What can hang from each mark
k_44: k_610
k_838: k_183 k_391 k_395
k_391: k_44
k_183: k_679 k_838
k_679: k_183 k_391 k_395 k_610
k_395: k_679

Every row comes from one small tree of marks. The marks that hang from a mark follow it in brackets, in the order of their numbers. Every link used is in the known rows. Which tree was each row made from?
Known rows
k_183{k_679{k_610} k_838{k_391 k_395}}: [ 23   0 -10   6  -5  38  37  -4  18 -35   7 -19 -34 -19 -53  13]
k_838{k_391{k_44{k_610}} k_395}: [ 12  -6 -10  -5  -4  21  18  20  22 -43   5 -10 -33 -14 -39   3]
k_679{k_183{k_838} k_391{k_44{k_610}}}: [ 14  -1  -9   4  19  16  21  -4  23 -57 -12 -21  -9 -25 -42   9]
k_679{k_183 k_391{k_44} k_395}: [ 11  -2  -2   6  19   7  10  -3  31 -72 -20 -19   3 -26 -41  14]
k_183{k_838{k_391 k_395{k_679}}}: [ 24  -3 -25   1   1  47  33   3  10 -36  19 -16 -28 -17 -50   9]
k_395{k_679{k_183{k_838} k_391{k_44} k_610}}: [ 20   3  -6   7  33  24  28  -7  27 -68  -9 -29 -12 -25 -62   6]
k_44{k_610}: [  5   5  -6 -10  -2  12   5  -6   2 -27  -4  -3 -26 -13 -17   6]
k_838{k_183 k_391{k_44{k_610}} k_395{k_679}}: [ 17 -22 -14  -8  -2  34  20  33  26 -43  11 -10 -27  -9 -48  -5]
k_395{k_679{k_391 k_610}}: [ 11  15  -2  -5  13  22  16 -14  13 -43  -1 -10 -27 -21 -47   7]
k_183{k_679 k_838{k_391{k_44{k_610}} k_395}}: [ 28  -5 -15  -1  -4  38  38  17  16 -33  14 -16 -33 -11 -57   9]
k_838{k_183 k_391{k_44} k_395{k_679{k_610}}}: [ 16 -18  -7   1   8  32  22  25  35 -58  -1 -18 -24 -15 -53  -4]
k_391{k_44{k_610}}: [  8   5  -5  -7   8  11   9   9   9 -40  -9  -9 -21 -11 -25   4]
k_679{k_395}: [  9   2  -7  -1   4  11   4 -11  10 -47 -10  -6 -11 -17 -26  16]
k_838{k_183{k_679} k_395}: [ 14 -13  -9   2  -9  31  18  11  12 -23 -11 -15  -7 -10 -24   8]
k_679{k_610}: [  4   9   1  -1   8  11   8 -13  11 -42 -16 -11 -23 -18 -22   8]
k_391{k_44}: [ 10  10  -7   1  15  16  14   7  10 -44 -18 -15  -9 -14 -21   7]
k_395{k_679}: [ 13  12 -12  -8   7  28  15  -3  -3 -28   3  -9 -18 -11 -27   4]

Write each row's tree
[ 15   5   3  -2   1  13  11 -15  14 -41  -7  -9 -22 -14 -44  16]
k_183{k_679{k_395 k_610}}
[  3   6   4   4  13   9  11 -20  25 -53 -22 -17 -12 -31 -30   8]
k_679{k_183 k_391 k_610}
[ 16 -10  -5   1  -5  24  12   0  14 -34 -12  -9  -1 -12 -29  13]
k_838{k_183{k_679{k_395}}}
[ 15 -12 -19  10   1  34  28  -3  21 -47  -1 -23 -13 -26 -32  10]
k_679{k_183{k_838{k_391 k_395}}}
[  9   7   0  -2  16  18  14 -16  19 -49  -7 -17 -17 -25 -45   3]
k_395{k_679{k_183 k_391 k_610}}
[ 14  -8 -15  12  11  24  22 -12  22 -53 -11 -25  -5 -29 -38  16]
k_679{k_183{k_838{k_395}} k_391}
[ 10   3  -3  11  19  17  20 -25  24 -59 -18 -23 -10 -33 -39  13]
k_679{k_183{k_838} k_391 k_610}
[ 26   7  -1   9  20  20  29 -10  28 -64  -9 -20 -16 -22 -72  22]
k_183{k_679{k_391{k_44} k_395 k_610} k_838}
[ 21  -1 -13  -2  22  26  25   0  17 -53   3 -20 -15 -20 -57   4]
k_395{k_679{k_183{k_838} k_391{k_44{k_610}}}}
[ 26   1 -19   5  22  35  31   8  18 -55   4 -23 -16 -17 -63  13]
k_183{k_838{k_395{k_679{k_391{k_44}}}}}
[  8  -1  -4   4   8   9   7 -18  24 -58 -15 -12   0 -29 -33  16]
k_679{k_183 k_391 k_395}
[ 15 -17 -10  -6   8  25  14  24  27 -49   1 -12 -19 -12 -53   1]
k_838{k_183 k_395{k_679{k_391{k_44{k_610}}}}}
[ 18 -14  -1   5  -2  32  29  24  35 -46 -10 -20 -20 -15 -48   2]
k_838{k_183{k_679{k_610}} k_391{k_44} k_395}
[  8 -17 -13   5 -10  33  18  13  24 -38  -7 -11 -13 -20 -20   5]
k_838{k_183 k_391 k_395}
[ 26   0 -11   0   5  29  32   9  17 -38   3 -18 -25 -14 -62  15]
k_183{k_679{k_391{k_44{k_610}}} k_838{k_395}}
[ 15   5 -13  -4   5  29  18  -1  11 -37   6 -11 -22 -17 -47  10]
k_838{k_395{k_679{k_391}}}
[ 17 -11  -8   5  19   9  14  -7  31 -72  -9 -18  -7 -25 -55  16]
k_679{k_183{k_838} k_391{k_44{k_610}} k_395}
